Each row was made from one small tree. Brackets hold a mark, then the marks that hang from it, in the order of their numbers. Every link used is in the known rows. Write each row's tree.
Known rows
(k627 k656): [ -9.8  10.6  -0.1  -4.4  -2.2  19.6   4.1  14.9  15.1   6.2 -17.1  35.8
 -20.0  21.3   5.9 -22.7   9.7  14.8  -2.4  -2.4  -4.5]
(k627 k462 k535 k656 k944): [-17.3  24.6 -13.9  14.3 -13.8  51.4  14.5  23.4  48.4  12.4 -16.4  72.0
 -50.9  29.8  44.6 -46.2  13.2  21.2  -3.3  21.2 -15.2]
(k865 k462 k535 (k944 k743)): [ -5.3   9.3  -3.6 -32.6  27.7 -15.9  30.4  14.7 -20.6  -0.2  -3.5 -31.8
 -12.7   8.1 -12.7   0.0 -28.1  25.3   2.7  -7.1   4.4]
(k944 (k743 k656) (k865 k462)): [-20.8 -13.0  10.4 -14.1  20.6  -5.6  12.4  22.7  20.8 -17.4  -1.0   4.3
 -14.9  -5.6  24.3 -16.9  -8.7  -0.5   7.0 -11.0  -2.2]
(k627 (k656 (k743 (k944 (k865 k462))))): [-15.6   7.8   5.6 -13.1 -14.3  20.0  14.7  -2.5  25.5  14.2 -19.6  39.6
 -30.0   1.9  38.9 -23.4   2.7 -11.7   0.5  -4.6  -9.4]
(k535 (k627 k462 (k656 (k743 (k944 k865))))): [-20.7  26.4  15.9  17.3 -13.3   7.8  14.0  -5.0  35.7  21.2 -19.9  54.7
 -11.9  10.4  52.9 -20.4   0.1  -2.2  -8.0  29.0  -7.9]
(k743 k944): [-14.3   6.7   8.2 -16.1 -10.2   6.6   5.5  16.2  17.1  19.4  -4.0   3.5
   3.7  20.0  13.7 -12.2  -3.4 -21.4  -4.3  -2.0  10.7]
(k944 (k743 (k535 k627)) (k865 k462)): [-26.5   1.8  20.9   5.9  27.5 -12.0  17.7  20.4  27.0 -14.4  -6.1  23.8
   2.8   3.6  45.9  -6.9  -2.1  -9.7  -5.2  -5.6   4.3]
(k656 (k627 k462 k535 k944)): [-35.2  23.5   0.7   5.1 -11.4  23.4   6.4  15.2  47.2   9.9 -13.9  36.0
 -24.5  22.1  29.4 -23.6  -7.6  16.5  -9.7  12.4  -1.0]
(k656 k627 (k743 k944)): [-32.1  18.4  16.2 -14.7 -14.0  -4.9  -1.7  -3.1  38.2  24.7  -2.8  12.3
   2.6  -0.2  24.6  -1.1 -16.9  -5.3  -5.4 -11.6   9.1]
(k656 (k627 k462 (k944 k865)) (k743 k535)): [-37.2   8.4  16.0   8.7 -13.9   3.2   2.6  -4.8  46.4  -1.6  -3.3  52.3
 -32.2   5.7  55.5 -21.7  -9.6   6.9  -3.5  16.5  -0.4]
(k865 k462 (k944 (k743 (k656 k627)))): [-19.4  10.8   3.9 -31.7  17.3 -13.7  24.7  22.4  16.4  -2.9   1.7 -45.5
 -10.0   3.1   7.8  -1.4 -21.4  29.1   8.0 -14.6  -0.8]
(k627 k462): [ -8.8  -0.9   5.9  -0.9  -2.9  -2.7   8.2  18.7  24.5   6.0  -4.9  16.0
 -12.6  25.2 -12.5 -17.4   8.4  12.9  -6.0  20.1   7.7]
(k535 (k627 k462 (k944 (k743 k656)))): [-22.8  15.9  12.1  15.1  10.8  16.9  14.4  26.4  41.8  -1.0  11.3  32.0
  -2.9  16.9  44.3 -17.7  -3.3   9.3   3.9   7.6   2.0]
(k535 (k627 k462 k656 (k944 k865))): [-22.2  26.2  12.5  16.5  -6.9  32.7  11.9   0.7  22.2   0.9 -29.0  61.9
 -21.7  25.3  48.1 -27.3   6.2   0.3  -8.3  26.9 -12.4]
(k656 (k743 (k944 k865))): [-23.8   5.1  18.0 -10.4 -12.8  -1.7  -3.2 -10.9  25.7  14.3  -8.8  19.3
 -13.3  -4.6  31.4 -15.4  -8.5 -22.1  -3.4  -0.2   7.5]
(k656 (k627 k944) k743): [-36.1  18.4  13.4 -11.0  -7.8  17.6  -6.3 -10.1  38.8   8.4  -5.1  26.1
 -17.2  -1.6  22.2  -8.3 -10.9   8.6  -1.1 -22.6   4.4]
(k944 k743 (k865 k462 k535)): [-16.4  -7.6   7.4 -16.8  29.2 -12.9  14.7  12.8 -11.7 -13.4 -11.9  15.9
 -14.5  -3.2   6.5  -7.7 -21.0  -0.1  -3.4  -3.8   0.9]
(k743 (k535 k627)): [-23.4   9.6  16.4  12.3   1.0  -1.4  12.0  14.2  29.3   2.1   1.0  22.7
  19.6  26.8  31.5  -8.3   1.1   5.0  -5.5  -5.3  15.2]
(k656 (k627 k462 (k944 (k743 k535)))): [-27.3  13.9   8.1   6.5  10.0   4.5   7.1  35.1  42.8  -1.5   9.4  38.7
 -20.5  17.0  39.7 -14.0  -5.5  10.4  -3.1  11.7   0.4]
(k462 (k865 (k944 (k743 (k535 k627) k656)))): [-15.7  30.8   0.0   3.5  17.2 -15.0  13.8  26.2  20.8  -4.2  12.4   3.2
  -3.5  -8.1  43.3 -14.7 -28.4  20.8   2.9 -12.9   1.7]

Write each row's tree
[ -4.1  15.8 -11.3  -0.4  -3.7  19.6  14.0  15.0   2.5  -1.3  -3.3  54.3
 -29.2  10.0  11.0 -30.1 -19.8  10.6  -2.7   6.9  -2.7]
(k627 (k462 (k865 k535)) k944)
[-16.5  20.0   0.8  -4.2  -2.1  36.7  33.1  -8.9   6.0   5.5 -13.3  49.3
  -9.9  13.2  32.5 -14.2 -13.8  16.1   4.9 -23.5  -6.3]
(k865 k462 (k535 (k627 (k656 k743) k944)))
[-20.8  -0.4  15.3 -18.6 -11.2   3.0   9.4 -10.2  26.9  11.9 -11.3  11.8
 -12.5  -4.7  27.1 -13.6  -4.1 -24.7  -1.2  -8.8   5.5]
(k656 (k743 (k944 (k865 k462))))
[-13.6   9.6   3.4 -20.3  19.4 -13.1   8.0  22.1  11.5  -1.5   9.7 -33.0
 -14.6   6.7   9.6 -10.4 -17.6  24.4   8.4  -0.9   4.1]
(k865 (k944 (k743 k656)))
[-32.6  18.2   2.5   6.3  -6.8  -1.8   7.1  17.2  46.4  13.8 -15.4  22.8
 -10.7  19.6   9.2 -17.0  -6.2  26.5 -15.3  19.0   2.3]
(k656 (k627 k462 k535))
[ -0.2   9.0  -8.5   1.4   0.8  -8.6  14.1  17.3   0.3   2.8  -4.6  38.1
 -17.4   7.4 -10.5 -23.3 -20.8  20.5  -8.2  13.4   2.5]
(k627 (k462 (k865 k535)))
[  3.7  30.6 -14.2  -0.8  -4.8   5.2  16.1  18.8  11.0   9.8 -18.0  30.3
 -44.9   9.3   4.5 -32.7  -2.9  31.5  -5.1  23.0 -15.2]
(k627 (k462 (k865 k944)) k656)
[-22.1  -2.2  11.5 -12.7 -19.1   2.5   6.8  10.2  14.8   4.2  -3.1   1.6
  -3.1  13.9  43.6 -23.0 -19.3 -21.3   4.2   8.7   0.9]
(k743 k656 (k944 k865))
[-23.9  12.7  14.7  19.9  -7.4  13.8  13.6   1.1  52.4   6.0  12.0  51.6
  -8.9  15.9  50.1 -17.9   3.4   8.7   0.5   2.4  10.1]
(k656 (k743 (k535 (k627 k462 k944))))
[-13.1  24.6   8.1  17.5  -1.6  13.1  16.8  13.4  27.1  11.7 -18.0  44.9
  -2.5  28.8  18.4 -17.8  10.3  20.5  -8.1  22.6  -4.3]
(k535 (k627 k462 k656))
[-21.4  26.8   4.6   5.8  -2.0  31.2  15.2 -10.7   4.7   9.1 -10.8  58.9
  -8.6  12.6  38.7 -16.1 -19.5  17.9   0.9 -10.9  -2.1]
(k865 (k535 (k627 (k656 k743) k944)))
[-28.8  23.4  -1.2   4.6 -17.9  24.3   2.8  -2.4  44.0  23.7 -21.4  58.7
 -35.8  -0.2  61.8 -36.4  -5.5  -2.2  -5.3   6.3  -9.4]
(k627 k535 (k656 (k743 (k944 k865))))
[-26.2  39.3  -8.5  -1.0  -6.1 -10.0  10.2  12.2  34.6  13.2 -19.7   9.5
 -24.1   2.8   9.8 -19.4 -24.4  35.1 -15.7  15.7  -4.0]
(k656 (k627 (k462 (k865 k944)) k535))
[-13.7   7.7  -3.4 -15.3  -5.3  41.1  21.7  -1.8 -13.4  -9.1 -29.8  50.8
 -37.9  18.5  33.5 -31.3 -10.7   0.2   3.1  -4.2 -16.9]
(k627 k656 (k944 (k865 k462 k535)))
[-17.3   2.8   9.5 -16.5  -9.5  -5.7   7.1   0.6 -14.9   9.6 -15.6  12.7
  -2.5  15.6  23.6 -14.9 -26.5 -22.2  -7.4  13.7   6.0]
(k743 (k944 (k865 k535)))
[-21.5   8.9  16.4   6.8   2.7 -14.5  12.6  -6.7 -10.5  -2.4 -22.9  25.7
   4.5  17.7  10.3 -11.2 -23.2   9.0 -12.9  29.5   4.7]
(k944 (k865 (k535 (k627 k462))))
[-16.5  15.5  -2.2 -14.8  16.3 -30.4  21.1  21.2  -7.1   1.7   9.5 -25.0
 -14.1  10.4   8.1  -6.2 -48.3  48.0   4.6  22.4  -0.5]
(k865 k535 (k944 (k743 (k656 (k627 k462)))))
[-12.9  29.7   5.2  15.3  -0.9 -13.2  21.6  15.1  24.0   3.8  -0.9  15.3
  -2.2  18.4  29.8 -15.3 -10.7  20.7  -8.1  16.0   6.8]
(k743 (k535 (k627 (k462 (k865 k944)))))
[-32.5   1.4   9.2   8.1 -19.0   6.5  13.9  18.3  36.0 -12.7   6.5  32.5
 -19.8  25.9  64.8 -30.5 -17.8  12.8   6.7  18.1  -2.8]
(k743 k535 (k656 (k627 k462 (k944 k865))))
